Each row comes from the steps of one path. Every step used is in the known rows, and no mark comes twice. Write the path behind each row, first mark first.
Known rows:
posad, gibib, veba, fumedut, mudu: 1.04 1.45 -0.91 -1.80 0.07 -1.31 1.07 0.77 0.69 -1.78 -0.40 1.55 -0.88 -4.55 -2.46 -0.18 2.74 0.83 0.76 0.09 -0.64 -2.83 -2.13 3.12
fumedut, mudu, gibib, veba, gasume: -4.78 -1.09 -2.79 -1.19 -0.05 -0.99 -2.94 -2.12 -1.75 -1.00 -1.84 0.38 0.89 -0.17 -0.19 2.61 4.18 3.41 2.37 -1.93 -1.87 4.15 1.70 -2.77
gasume, fumedut, mudu, gibib: -1.21 0.54 0.90 0.56 0.98 -0.43 -0.24 -2.11 -2.08 -1.66 -0.41 -3.64 4.31 -0.13 -1.67 1.76 -1.34 2.24 0.75 -0.40 -1.13 1.75 -1.24 5.32
fumedut, mudu: -2.14 1.70 1.84 -1.08 0.53 2.57 0.58 -1.49 0.47 -1.06 0.44 -2.45 1.66 0.06 -3.07 1.00 -1.58 2.32 2.09 0.16 -0.44 2.13 -3.43 0.27
veba, gibib, posad: 3.35 3.32 0.25 -0.36 -1.20 4.66 0.62 -0.29 1.16 0.74 -2.03 -2.31 -0.41 0.26 1.27 -0.35 -2.47 -1.00 -1.50 2.33 1.09 -3.36 1.35 -5.36
fumedut, mudu, gibib: -1.88 1.03 1.40 -0.45 1.01 1.76 -0.32 -2.86 -1.97 0.50 -0.33 -3.21 2.51 -0.36 -2.29 1.18 -1.01 0.23 1.37 0.21 -1.55 2.05 -2.26 1.66
veba, gasume, mudu: -3.21 0.30 -1.67 3.40 0.54 -1.21 -1.00 2.13 -1.73 2.65 4.72 0.94 -1.25 4.41 0.54 0.78 -1.12 3.48 0.85 1.09 0.47 2.80 -0.55 -0.89
gibib, veba, gasume, fumedut, mudu: -4.14 -0.27 -2.88 -0.82 -0.62 -2.63 -1.87 0.64 0.83 -4.49 -1.42 0.64 2.10 0.67 -0.21 3.56 3.54 7.08 2.03 -2.31 -0.50 3.57 1.35 -0.25
veba, mudu, gibib: -1.96 -0.87 0.84 2.27 1.91 2.02 -1.12 -1.13 -4.00 3.69 0.16 -4.47 1.56 0.15 2.25 1.15 -2.91 -0.71 0.68 2.22 0.98 -0.51 -0.81 2.47
posad, gibib, veba, gasume: -2.12 -0.05 -1.57 -0.37 -1.60 -0.95 -2.27 1.16 0.37 2.46 0.82 2.44 -1.85 -0.15 1.93 -0.67 1.90 2.75 0.08 -2.10 0.85 -0.40 1.91 -1.76
posad, gibib: 0.72 1.68 2.90 0.48 -0.62 1.97 0.45 -0.13 -0.10 3.91 2.32 -1.19 -0.48 -0.09 -0.36 -2.16 -3.27 -0.16 -0.92 -0.12 1.19 -2.46 -1.86 2.26
gasume, mudu: -0.20 0.87 1.28 3.09 -0.33 1.70 1.02 2.12 -1.14 -0.06 5.30 -0.30 -0.88 2.12 -0.34 1.05 -3.44 0.66 -0.59 2.87 0.12 0.22 -2.88 1.22
veba, mudu, gibib, romekis, posad: 2.01 -1.86 1.03 -1.26 2.56 0.85 -2.42 -2.80 -7.30 2.74 1.64 -2.84 0.24 1.11 -0.24 0.21 -2.49 -4.39 0.79 0.91 0.95 -3.61 -1.90 -0.36
fumedut, gibib, posad: 2.17 2.07 0.82 -1.31 -1.04 0.35 -0.87 0.44 5.15 0.25 -2.38 0.13 -1.14 2.52 0.40 -2.07 -3.08 -3.99 -0.42 -0.93 1.81 -0.91 1.41 -2.32
mudu, gibib, veba, fumedut: 1.30 -3.27 -2.82 1.75 0.43 -1.00 2.40 -0.45 -1.69 -1.28 -0.83 1.34 0.96 -3.70 1.91 0.60 4.63 -3.63 -2.91 2.45 -1.79 -0.07 -0.46 2.30
gasume, gibib, veba, fumedut: 2.35 -1.66 -0.09 2.09 -0.25 -0.65 4.57 2.18 4.03 -2.98 -2.55 2.12 0.13 -3.71 1.66 -0.38 2.35 -0.55 -1.48 0.51 -0.78 -0.20 3.15 1.19
romekis, posad, gibib: 2.83 2.08 1.20 -4.10 -0.38 1.11 0.56 -0.97 -2.19 1.68 2.49 -1.63 -2.63 0.00 -0.15 -2.26 -3.24 -3.10 -2.45 0.70 -0.01 -4.89 -1.12 1.05
veba, fumedut: 1.30 -0.63 -0.64 2.42 2.26 -0.18 4.33 0.04 0.07 1.06 0.99 -0.46 1.28 -1.13 -0.02 -0.91 1.12 -1.87 -1.76 2.32 -0.33 0.03 -3.08 3.11
romekis, posad, gibib, veba: 2.78 0.92 -0.26 -5.50 -2.50 1.28 -0.20 0.02 -1.66 -2.20 1.47 1.06 -3.73 -2.06 1.71 -0.31 -0.33 -2.94 -3.02 0.83 -0.33 -5.28 0.46 -1.57
fumedut, gibib: 0.34 0.73 3.75 0.76 -0.50 1.70 0.95 0.45 4.96 2.53 -0.63 -0.32 -0.12 1.62 0.70 -2.65 -3.55 -1.99 0.15 -0.74 1.35 1.33 -0.40 0.88

Which path is each row?
-1.92 -0.58 -0.07 -1.61 -0.90 1.65 -1.15 -2.00 -0.91 -3.34 -1.42 -1.13 1.23 -2.59 -0.55 3.00 1.90 0.79 0.85 0.49 -2.01 1.77 -0.75 -0.63
fumedut, mudu, gibib, veba
-0.77 1.72 -3.27 -5.86 -1.21 -4.19 -2.90 0.44 -1.94 -3.51 -0.48 0.74 -1.65 0.03 -0.71 1.48 2.18 4.24 0.58 -2.91 -0.42 -1.88 2.97 0.12
romekis, posad, gibib, veba, gasume, fumedut, mudu
-2.56 -3.05 -3.47 2.02 -0.42 -3.12 -1.72 0.07 -1.75 -1.21 -0.93 0.65 1.97 0.68 3.50 2.21 3.98 2.51 -1.35 -1.27 -0.78 3.11 3.48 0.47
mudu, gibib, veba, gasume, fumedut
-2.89 -1.04 -3.00 2.44 -1.12 -1.33 -1.61 2.91 -1.09 -1.21 3.50 3.43 -2.32 2.24 2.26 2.62 1.82 3.83 0.40 1.11 -0.29 2.17 0.88 -3.26
gibib, veba, gasume, mudu
2.64 -0.08 4.93 1.28 -0.17 0.89 -0.53 -1.05 -1.10 4.97 3.48 0.62 0.58 0.40 -3.59 -3.83 -2.80 -1.02 1.02 -1.92 2.34 -2.87 -4.37 1.20
posad, gibib, romekis
-0.57 -0.91 2.03 1.95 -1.21 2.17 0.08 2.57 2.25 -1.70 -2.85 -1.24 -0.15 -1.83 3.14 2.17 -2.00 2.18 1.35 0.32 1.57 -0.94 4.36 -0.62
gasume, gibib, veba, mudu
1.90 -0.33 1.81 -4.02 1.51 0.32 -1.63 -4.55 -5.28 -0.61 1.05 -1.56 1.31 0.80 -5.14 0.17 -0.66 -2.80 1.25 -0.98 -1.39 -0.82 -3.67 -1.38
fumedut, mudu, gibib, romekis, posad
4.85 0.80 3.61 -2.06 0.09 4.32 1.15 -2.12 -2.64 2.43 0.67 -0.88 -0.20 0.27 -1.16 -1.83 -2.69 -2.14 -0.81 0.99 1.02 -4.08 -1.69 -5.56
veba, gibib, romekis, posad
0.76 0.17 0.31 0.11 0.24 -1.04 3.21 1.43 4.24 -4.82 -4.05 1.03 0.76 -4.42 -1.85 1.08 2.69 1.86 1.27 -0.45 -1.49 0.60 2.23 1.30
gasume, gibib, veba, fumedut, mudu
-2.38 0.05 -0.90 1.86 -1.91 -2.17 -2.66 4.29 3.67 0.91 1.25 4.89 -3.75 2.97 2.42 -0.09 0.10 2.36 1.42 -1.00 1.17 2.43 3.27 -3.05
fumedut, gibib, veba, gasume, mudu
5.45 -1.16 1.34 -1.69 2.22 -2.44 1.81 -0.48 1.35 2.13 -0.10 2.67 -1.33 0.82 -2.56 -4.71 -0.10 -7.17 -0.70 -0.91 1.21 -2.53 -2.32 0.39
veba, fumedut, gibib, romekis, posad
1.89 1.23 -4.12 -1.33 2.81 -2.09 0.45 -2.15 -1.62 -1.77 -2.33 -1.47 1.43 -1.10 -3.22 0.56 2.41 -3.27 -0.16 1.17 -1.59 -1.29 -1.42 1.55
veba, fumedut, mudu, gibib, posad
-0.47 -2.34 -0.18 0.55 -1.40 2.00 0.03 -1.36 -1.20 -1.73 0.02 0.03 0.55 -1.95 2.50 1.63 1.75 -1.66 -1.90 1.49 -1.20 0.92 0.36 -0.87
mudu, gibib, veba
-0.30 -0.31 -2.12 -1.08 0.63 -0.18 2.41 0.20 0.84 -4.82 -1.08 1.02 0.82 -3.87 -1.73 2.05 4.30 0.93 0.44 1.45 -1.52 0.77 -2.53 0.93
gibib, veba, fumedut, mudu
-0.06 0.98 -2.22 0.44 0.08 -1.74 -1.21 0.76 3.38 0.68 -3.39 -0.17 -0.29 3.36 0.64 -1.09 -0.54 1.05 0.52 -2.97 1.20 1.57 6.06 -4.33
veba, gasume, gibib, posad
-2.62 -0.91 -0.35 -0.12 -1.68 -0.97 -2.02 1.54 5.19 1.35 -2.33 3.50 -1.63 1.65 2.98 -1.21 1.68 1.07 1.14 -2.69 1.34 3.23 3.56 -3.76
fumedut, gibib, veba, gasume
-2.00 0.25 0.68 2.30 0.28 -3.16 -0.84 1.45 4.31 3.05 -1.40 0.37 1.19 4.25 1.68 -2.37 -1.29 2.82 0.88 -3.50 2.23 3.36 2.83 2.01
veba, gasume, fumedut, gibib
-0.24 -0.22 0.88 3.83 0.36 1.00 0.08 0.64 -3.56 1.48 4.48 -1.11 -0.03 1.47 0.65 1.06 -2.97 -1.10 -1.33 3.30 -1.01 0.22 -1.71 2.51
gasume, mudu, gibib
1.76 0.17 1.53 1.88 1.55 -1.06 3.57 1.27 4.53 3.04 -1.36 1.10 -0.22 -0.06 0.45 -3.68 -0.47 -3.47 -0.61 0.13 0.88 0.34 -0.97 3.52
veba, fumedut, gibib
